What can hang from each mark:
k_490: k_83
k_333: k_344 k_803 k_950
k_803: k_333 k_350 k_802
k_83: k_342 k_490 k_554 k_990
k_990: k_83
k_354: k_83 k_802
k_802: k_354 k_425 k_803
k_344: k_333
k_342: k_83
k_554: k_83
k_350: k_344 k_803
k_950: k_333

Every row comes from one small tree of marks. The marks that hang from a mark follow it in brackets, in the order of their numbers. Every link used is in the known rows. Which tree was each row made from?
In the rows, 128 means zero.
Known rows:
k_802[k_354[k_83[k_554 k_990]] k_803[k_333 k_350]]: [ 60 110  93 138 153 115 179 101  95  93 141 209 121 114 114 154  81 108
 144 132 100  86 165 117 152 135 157  86  75 106]
k_802[k_425]: [ 95 162 104 136 143  97 155 113 113  86 120 167  97 121 106 134  77 104
 137 112 125 103 104 129 142  90 139 117  82 108]
k_344[k_333[k_950]]: [111 155 102 137 153 111 154 139 125 105 118 165  82 127 120 112  89 101
 118  81 134 103 132 135 138 110 151 144  84 119]
k_950[k_333[k_344 k_803[k_350 k_802[k_354]]]]: [ 93 116 106 133 139 120 168  98 126 108 107 167 105 118 121 133  75 115
  99  94 123 105  98 116 154 116 161  98  86 119]
k_83[k_490 k_990]: [123 186  95 146 162  99 174 150 105  87 108 196 105 113 121 133  91 106
 167 129 145  98 145 130 142 111 145 131  88 122]
k_950[k_333[k_803[k_802]]]: [105 122 103 136 137 117 173 130 123 100 113 169  98 121 111 124  72 114
 122  97 143 114 105 119 153  92 149 121  94 126]
k_83[k_990]: [122 173  97 144 155 108 167 157 113  98 119 186  98 122 117 131  85 106
 156 120 148 102 120 130 143 102 146 132  86 121]
k_950[k_333[k_344 k_803[k_350 k_802[k_354 k_425]]]]: [ 75 118 107 132 141 116 163  85 123 104 109 164 110 115 119 138  72 116
 100  96 111 105 101 113 153 116 157  96  82 116]
k_803[k_333[k_950] k_350[k_344] k_802]: [181  82  96 126 153 160 178 148 122 134 140 204  84 101 121 121  80 115
  70 100 116 119  99 132 148 137 143 109  78 126]
k_344[k_333[k_803[k_350] k_950]]: [109 133 104 132 152 125 147 118 123 115 119 166  92 133 131 116  89 102
  99  88 119 106 127 134 147 130 150 127  80 115]
k_350[k_344]: [150 153 103 136 152 121 166 158 121 102 118 165  76 128 111 125  90 105
 107 109 149 105 102 139 133  89 153 105  93 125]
k_342[k_83[k_490 k_554]]: [143 163 100 139 156  89 172 154 102  96  97 188 105 108 120 133  88  97
 130 145 150  79 137 146 143  83 150 112  85 118]
k_333[k_344 k_803[k_350 k_802] k_950]: [120 147 105 128 148 136 143  73 133 129 122 170  96 141 145 141  82 116
  54  94  85  94  84 134 155 146 158  98  82 114]
k_802[k_354[k_83] k_425 k_803]: [  4 158 101 137 145  88 156  57 102  72 135 161 107 127 104 161  75 104
 147 115  88  80 145 117 147  99 162  91  77  92]
k_350[k_344[k_333[k_803[k_802] k_950]]]: [133 138 101 133 163 134 157 152 122 120 124 158  74 132 121 122  90 108
  84  82 127 110 121 137 138 119 155 115  90 127]
k_554[k_83[k_342]]: [119 170 100 137 134 129 165 150 113  98 117 176  91 124 125 137  79 102
 140 113 151 107 130 138 142  66 160 126  91 116]
k_350[k_344[k_333] k_803[k_802]]: [164 122  99 140 169 154 188 206 122 119 133 154  59 118 106 116  89 106
  87  91 158 122 129 135 140 109 143 103  98 137]
k_344[k_333[k_803[k_350 k_802[k_354]] k_950]]: [105 116 101 130 152 125 155 113 121 117 125 176  89 125 126 123  84 106
  96  78 110 111 130 130 151 138 152 124  74 113]
k_354[k_83[k_342 k_490 k_990] k_802[k_803]]: [ 70 184  92 143 160 134 199 113 100  78 135 179 122  99 127 160  81 109
 170 138  85  81 176 119 134 109 153  92 103 121]
k_990[k_83]: [119 180 103 136 133 108 167 134 127 102 115 167  98 137 112 126  84 105
 146  99 159  90 122 134 141  97 168 131  79 117]
k_344[k_333[k_803[k_350 k_802[k_354 k_425]] k_950]]: [ 84 120 101 129 154 121 150 100 117 112 127 171  94 122 123 129  81 106
  99  79  99 111 132 126 150 139 149 123  71 109]
k_490[k_83[k_554]]: [122 161 101 138 144 101 173 130 120  85 128 186 101 155 112 115  75 113
 122 107 138  88 139 137 144  87 164 113  90 112]
k_803[k_802]: [151 135  99 135 136 116 179 148 119 105 125 186  81 116 107 124  76 110
 120 102 137 114  90 132 150 101 144 127  84 122]
k_554[k_83[k_990]]: [122 175 101 142 148 119 164 167 109 100 117 175 101 130 121 130  77 107
 149 107 154 105 143 136 150  89 159 143  85 117]
k_350[k_344 k_803[k_333]]: [169 124  99 140 163 152 181 183 124 117 136 169  70 125 108 120  91 109
  98 115 158 112 124 136 141  98 138  85 102 128]
k_354[k_83[k_342 k_490] k_802[k_425 k_803]]: [ 52 175  98 137 151 124 188  75 100  68 137 164 120  98 119 162  74 107
 155 132  66  83 162 118 133  99 148  80 101 110]
k_950[k_333[k_344 k_803]]: [ 91 152 108 139 140 111 157 108 130 100 101 152 103 133 122 127  80 114
 113  99 135  97  99 121 147  96 159 105  98 122]
k_802[k_354[k_83]]: [ 87 152 103 133 146  98 169  96 116  85 126 178  97 120 108 140  78 105
 140 105 120  92 132 131 146  90 160 103  86 107]
k_354[k_83[k_490 k_990] k_802[k_803[k_333]]]: [ 96 155  94 142 159 130 199 118 101  85 140 181 125 102 117 140  76 117
 164 126  83  84 175 117 146 129 148  96  98 117]
k_333[k_344 k_803 k_950]: [ 95 188 106 134 150 115 129  69 136 115 115 155  94 159 142 141  89 114
  79  95  95  82  97 138 146 124 161 102  92 109]
k_803[k_333[k_344 k_950] k_350 k_802[k_425]]: [136 104  99 126 145 141 162  95 122 128 136 196 103  99 125 132  72 119
  79 100  83 106  89 124 154 149 139 107  70 112]

Which tree is each row?
[132 147 105 134 151 121 194 121 112  80 137 175 116 116 109 139  68 111
 127 111  90  91 142 134 135 101 144  92 106 121]	k_354[k_83[k_554] k_802]
[141 126 106 131 146 133 156 123 118 113 119 171  92 135 126 127  89 105
  92 118 128 106  94 136 148 113 150  89  86 118]	k_333[k_803[k_350[k_344]]]
[118 110 103 132 146 154 195 112 113 101 149 166 109 107 114 130  74 113
 111 116  82  92 135 124 144 121 154  76  95 117]	k_354[k_83 k_802[k_803[k_333 k_350[k_344]]]]
[132 152 100 135 144 120 152 108 132 117 125 183  91 129 126 124  86 116
 103  99 115  91 103 133 146 120 148 113  88 113]	k_803[k_333[k_344 k_950]]
[ 80 170  97 138 161  95 175 106 105  80 120 191 110 111 114 148  83 106
 162 117 120  89 163 127 145 104 158 108  86 111]	k_802[k_354[k_83[k_490 k_990]]]
[120 164 102 138 160 131 193 131 114  89 139 170 117 108 115 136  69 113
 151 111  95  92 143 128 140 107 147 109 101 122]	k_354[k_83[k_990] k_802]
[ 79 138 104 134 154 135 168 101 115  92 134 147 101 122 116 133  78 107
 102  97  84  97 135 122 133 126 152 102  84 107]	k_354[k_802[k_425 k_803[k_350[k_344[k_333[k_950]]]]]]
[117 195  94 139 145 104 180 135 110  88 106 197 112 122 122 151  91 101
 161 128 153  87 160 134 127  97 162 113  89 124]	k_990[k_83[k_342 k_490 k_554]]
[ 77 131 101 136 149 122 187  94 100  77 150 172 126 113 104 149  64 114
 136 119  62  85 155 120 140 117 140  78  98 109]	k_354[k_83[k_554] k_802[k_425 k_803[k_333]]]
[101 182  91 144 158 114 179 148 110  88 131 205 111 139 124 136  81 111
 152 128 139  89 160 131 135  86 160 113  92 119]	k_490[k_83[k_342 k_554 k_990]]
[ 91 124 101 133 149 141 172  93 116  96 141 164 105 118 115 135  75 113
 104 108  80  97 127 120 138 127 146  90  84 105]	k_354[k_802[k_425 k_803[k_333[k_950] k_350[k_344]]]]
[139 106 103 133 141 129 167 147 114 119 122 173  88 116 119 111  83 105
 111  92 128 118 112 130 154 129 144 119  77 122]	k_344[k_333[k_803[k_350 k_802]]]
[126 187 100 138 145  94 177 137 113  87 105 188 113 134 114 138  86 104
 151 113 153  85 155 135 135 108 162 122  85 120]	k_990[k_83[k_490 k_554]]
[107 117  90 128 148 133 180 105 118 113 148 211  92  99 116 145  73 116
 121 100  98 104 135 125 151 115 147 110  84 114]	k_803[k_333[k_950] k_802[k_354[k_83[k_342]]]]
[149 105 103 128 150 138 176 142 111 112 130 180  89 100 110 131  75 107
  86 110 119 119  87 129 143 119 142 101  75 122]	k_803[k_350[k_344] k_802[k_425]]
[ 84 131  97 128 153 120 163  71 120 112 144 188 103 105 115 149  67 122
 102  87  68  94 122 122 153 133 148  99  78 105]	k_803[k_333[k_344 k_950] k_802[k_354[k_83] k_425]]
[105 124  96 130 146 113 177  90 109 104 135 193 107  92 108 145  70 121
 127 102  83  98 126 120 155 130 143  88  79 109]	k_803[k_333[k_344] k_802[k_354[k_83[k_490]] k_425]]
[134 153 105 135 137 121 155 103 127 119 117 164  89 139 128 135  82 117
  93 101 108  98  78 132 156 124 152  90  88 117]	k_333[k_344 k_803[k_802]]
[ 23 125 103 132 157 113 161  80  98  87 136 156 105 114 108 152  81 100
 119 109  89  89 153 118 141 120 166  81  71  99]	k_802[k_354[k_83] k_425 k_803[k_350[k_344[k_333]]]]
[115 135 100 132 165 128 156 141 122 115 125 160  75 131 120 128  90 108
  88  79 125 110 131 135 138 120 159 111  86 121]	k_350[k_344[k_333[k_803[k_802[k_354]] k_950]]]
[ 51 160  98 137 151 125 188  88  98  70 145 170 123 111 114 169  69 107
 142 133  65  83 154 121 129  97 146  74 103 112]	k_354[k_83[k_342 k_554] k_802[k_425 k_803]]
[ 71 149  94 134 155 113 179 110 102  92 139 193 103  94 108 161  69 110
 150 112 100 106 130 120 145 102 146 107  79 113]	k_803[k_802[k_354[k_83[k_342 k_990]] k_425]]
[100 151 103 135 152 115 143 122 123 110 119 159  87 140 127 118  90 104
 110  83 122 102 131 135 145 119 152 132  86 115]	k_344[k_333[k_803 k_950]]
[130 166  97 143 164  98 170 180 101 107 109 190 108 110 120 138  85  99
 142 146 155  81 133 142 143  87 149 121  81 122]	k_342[k_83[k_554 k_990]]
[125 135 100 137 179 151 173 173 122 117 137 149  67 121 110 128  84 107
  76  83 132 117 138 133 136 116 141 109  95 130]	k_350[k_344[k_333[k_950]] k_803[k_802[k_425]]]
[110 182  95 142 148 130 169 167 105 100 119 185 101 119 129 145  80 103
 159 120 154 106 145 134 142  78 158 133  89 119]	k_554[k_83[k_342 k_990]]
[ 84 167 102 131 150 115 140  61 134 117 121 167  90 151 137 151  82 118
  75  85  85  89 102 132 153 135 164  99  85 106]	k_333[k_344 k_803[k_802[k_354]] k_950]
[ 59 123 104 133 143 109 172  97 116  90 121 165 110 112 107 139  65 114
 128  95 115 108 125 113 154  93 152 110  91 118]	k_950[k_333[k_803[k_802[k_354[k_83] k_425]]]]
[147 123 105 132 158 137 163 151 121 116 120 171  84 117 123 115  92 100
  86  98 136 109 115 137 134 119 155 117  80 124]	k_803[k_350[k_344[k_333[k_950]]]]
[105 134  97 136 159 134 169 107 128 113 142 176  84 122 113 143  76 117
  94  96 108 104 127 125 153 123 138  93  88 109]	k_350[k_803[k_333[k_344 k_950] k_802[k_354 k_425]]]
[144 136 101 138 167 146 181 172 119 108 136 156  69 121 103 135  81 108
  86 107 141 116 113 133 140  98 137  90  98 127]	k_350[k_344 k_803[k_802[k_425]]]
[115 192  86 148 169 104 184 161  91  79 109 226 116 105 127 164  95 101
 175 155 140  97 165 130 125 104 138 109  98 130]	k_83[k_342 k_490 k_554 k_990]
[161 105 100 128 155 148 164 134 124 124 133 195  90 113 124 119  88 109
  82 110 125 107 109 135 141 126 146 105  81 120]	k_803[k_333[k_950] k_350[k_344]]
[ 93 132 105 132 157 150 185 106 116  98 143 148 104 116 122 132  76 108
  99  98  77  87 150 127 136 125 163  93  94 117]	k_354[k_83 k_802[k_803[k_350[k_344[k_333[k_950]]]]]]
[166 101 101 129 156 149 178 163 119 125 128 180  78 104 119 116  83 106
  73  90 127 120 103 134 141 132 151 119  77 130]	k_803[k_350[k_344[k_333[k_950]]] k_802]
